Each row comes from the steps of one walk. Every step used is in the known rows, and no mark comes twice. Write the walk behind each row, first mark first.
Known rows
lilid, suku, movo: [  1 -10  -6  10 -13 -37   2 -10 -14   4  -1   4 -18   1  -1  21  -9 -30
  22 -41]
depi, kobanar, gasun, movo, dugi: [-10 -12 -17  15  19  46 -10  10  34   6   0  20  18 -16  20  -8  -9   7
 -15   3]
depi, kobanar, gasun, lilid, suku, movo: [ 10   1   4   1  15 -24   1   6  -6   1  -3   1  -1  18   9  17 -19 -42
  21 -21]
depi, kobanar, gasun, movo, dugi, bope: [-20   4 -21  10  38  13   9   0  36  -6  -9   4  11   8   7  -1  -8  45
 -25  11]
lilid, gasun, movo, suku: [-15  -3  -9  50   5  16  -6 -44  -4  11  -7   4  17 -27  -2   9  20   1
  -1   1]
depi, kobanar, gasun, lilid: [ 16   4  13  -9   7   5   8  26   5   7   3 -19  18  18  18  -8  -6  -5
  -8  24]
suku, movo, gasun, lilid: [-14   9  -4 -25   2 -15   9  -5 -33   0   2 -22  -4  -8  -9  25   8 -33
  12  13]
lilid, suku, movo, depi, kobanar, gasun: [ 31   5  21   7   1  12  -7  12  16  -2  -8  13   0  14  16 -15  -5  11
   7  16]
kobanar, gasun, lilid, suku, movo: [  3   7   6  -5   4 -32  12  11 -16   0   1  -4  -6  16   6  16  -9 -39
  17 -35]
kobanar, gasun: [ 12  -9  20   4  -9   7  13  15   7  19   7  -6  -4  14  19 -13  19  23
 -15   8]
kobanar, gasun, movo, depi: [ 23  25   7   2 -23  23  12  30 -13 -12   0   7  14 -21   4 -38  13  23
 -22   6]
gasun, lilid, suku, movo, dugi, bope: [-31  18 -20 -12  26 -37  19   3  14 -17  -7 -14  -7  19  -5  25 -14  24
   0 -30]
suku, movo, depi, kobanar: [ 27  -5   5   6 -12   1 -15   5   0  -7 -15  11  -2  -7   0  -1 -12  -1
   3  21]
dugi, movo, depi: [ 26  23  10 -18 -31 -10  19   4   9  -6 -13   5 -13  -1 -25 -23   8  20
 -35   3]
movo, depi, kobanar, gasun, lilid, suku: [ 26  30   4  -4 -13  -1  -3  20   9 -10   5 -16  14  11   8 -21 -18   9
  18  -2]
dugi, bope: [-11   5 -10   0  -2 -35  24  -6   2  -2  -7 -25 -12  12  -8   4   6  49
 -19   2]
kobanar, gasun, lilid, suku: [ 10  22   2  -4 -13 -15   7  15   3   0  12 -22   7  15   9 -10 -10   0
  16 -22]
suku, movo, depi, kobanar, gasun: [ 30  -2  25   2   5  16  -3  19  10   2 -11  13   0  13  16 -14   3  13
  -7  27]
lilid, suku, movo, dugi, bope: [-30   8 -20  -2  22 -34  14  -8  21 -11  -8  -5 -17  15  -5  25 -10  34
   2 -30]
suku, lilid, gasun, movo: [-14 -29 -11  22  20  26 -12  -1 -24   0  22  16   5 -20  -4 -16   6 -20
 -10  -8]
lilid, gasun: [  3 -18   1  32  16  12 -13 -10  -2   7  11 -10 -24  -8  -4  -7  18  22
   0   7]
depi, kobanar, gasun: [ 21 -16  16  12   6  20  -4   6  24  18  -3   3   4  15  23 -11   1  17
 -10  31]

Write each row's walk
[ 22  15  21 -18   8   1  11  37  -7  -5  -5 -10  15  16  12  -8  -5 -13
  -6  19]
suku, movo, depi, kobanar, gasun, lilid
[-12 -37  10   8  14  15 -16   0 -14   6  25   2 -18   5  -4 -11  16   5
   2   0]
suku, lilid, gasun
[  0   4  -4  -3  -5 -42   9   5 -22  -2   2  -8  -6   6  -1  22 -14 -43
  21 -42]
gasun, lilid, suku, movo
[  8   4   1   5 -10  28  -9  22 -26 -19  12  13   4 -26 -12 -37  11  12
 -12   1]
suku, lilid, gasun, movo, depi
[-11  15  -8 -24  -9  -2   5  -5 -22   1   8 -33   1 -13  -8   9   9  -6
   8  23]
movo, gasun, lilid
[-20   1 -15  -8   7 -13  -1   8  13  -4   3   0  -5  -2   6  24 -18 -18
  19 -44]
gasun, lilid, suku, movo, dugi
[-22 -31  15  17  10  13 -16 -21  -8  11  14   2  -8   4  -3   2  22  10
  10   3]
movo, suku, lilid, gasun
[ 34   3  22   4  -7  26  -3  18  20   4  -5   5   5  10  17 -26   4  31
  -9  36]
movo, depi, kobanar, gasun
[ 19  31   6 -15 -29 -27   8  25 -25 -20  -4  -6  -5  -5  -9  -7  -6  -7
  16 -27]
gasun, lilid, suku, movo, depi
[-20 -30  10   3  -7  19  -6 -14  -3  16   5  24  34   6  14   2   2 -20
  -5   7]
depi, kobanar, gasun, movo, suku, lilid
[-42  -7 -23   3  40   8   5  -1  13 -14   6   5  -1   5  -8  -1   0  38
 -19  -9]
suku, lilid, gasun, movo, dugi, bope
[-22 -19  -9  -4   5  -3   2   6  12   7  -2   9 -14  -7   8  24  -1  -5
   1 -29]
suku, movo, dugi
[ 27   3 -10  16 -17  24 -19   6   2  -9 -10  12  18 -25   0 -22 -13  10
  -9  26]
gasun, movo, depi, kobanar
[ 27  13   0  -1 -10  -8 -15  11  -2 -16 -11   2   6  -2  -1  -2 -25 -12
  16   6]
gasun, lilid, suku, movo, depi, kobanar
[-22 -13 -25  27  26  40 -14   0  18  -2  10  10   1 -30   3  -5   3  12
  -8 -13]
lilid, gasun, movo, dugi
[ 34   4   3  -2 -13   5  -7  -8  25  -2 -19  13  -2   1 -14 -15 -13  12
 -24  29]
dugi, movo, depi, kobanar
[-13  -1 -12  -2  -1 -10 -12 -42 -18   5   0  -2 -25 -17 -13  28  10 -19
  35   1]
lilid, suku, movo, gasun
[-10  -2  -7  -3  26   5  -9  11  28  -1  -2   9   3  10  16  18 -22 -17
  19 -24]
depi, kobanar, gasun, lilid, suku, movo, dugi
[ -2  28 -15 -14  -7 -18   3 -27   2  -2   4 -19  -5   1 -20   6  -9 -18
  16  -7]
dugi, movo, gasun, lilid, suku
[ 26   0  -8  29   6  35 -28  -1   4 -12  -6  13  10 -27  -3 -26  -9  14
  -6  32]
lilid, gasun, movo, depi, kobanar
[ -7  16  -6 -31   3  -9  17 -18  -6   4  -2 -21  -3   1 -22  10   8 -23
 -12  22]
dugi, movo, gasun, lilid
[ -7   0  -7 -15   0   2   7 -49   9  15  -8   0 -23  -7 -27  12  20  -4
 -15  30]
dugi, movo, gasun
[ 22  33  17 -17 -20 -18  13  31 -19 -19  -3  -2  -3   5  -1 -12  -1  -1
  12 -20]
kobanar, gasun, lilid, suku, movo, depi
[-31 -28   1  -3 -26   2   2 -17 -20  13   9  14  26  -6   3   7   6 -21
  -2 -14]
gasun, movo, suku, lilid
[-24 -27  14 -20 -22 -14  13 -29   3  21   1  15   7  20 -10  13   9 -19
 -17 -10]
dugi, movo, suku, lilid
[-27 -29  12 -13 -33  -9   2 -15 -13  17   9   3  13   8   3  11  13  -3
   5  -9]
movo, suku, lilid
[-15  -9  -5  -7   1  -5  -4 -34 -23  10  -4  -1 -25 -18 -11  30  22 -17
  16  16]
suku, movo, gasun
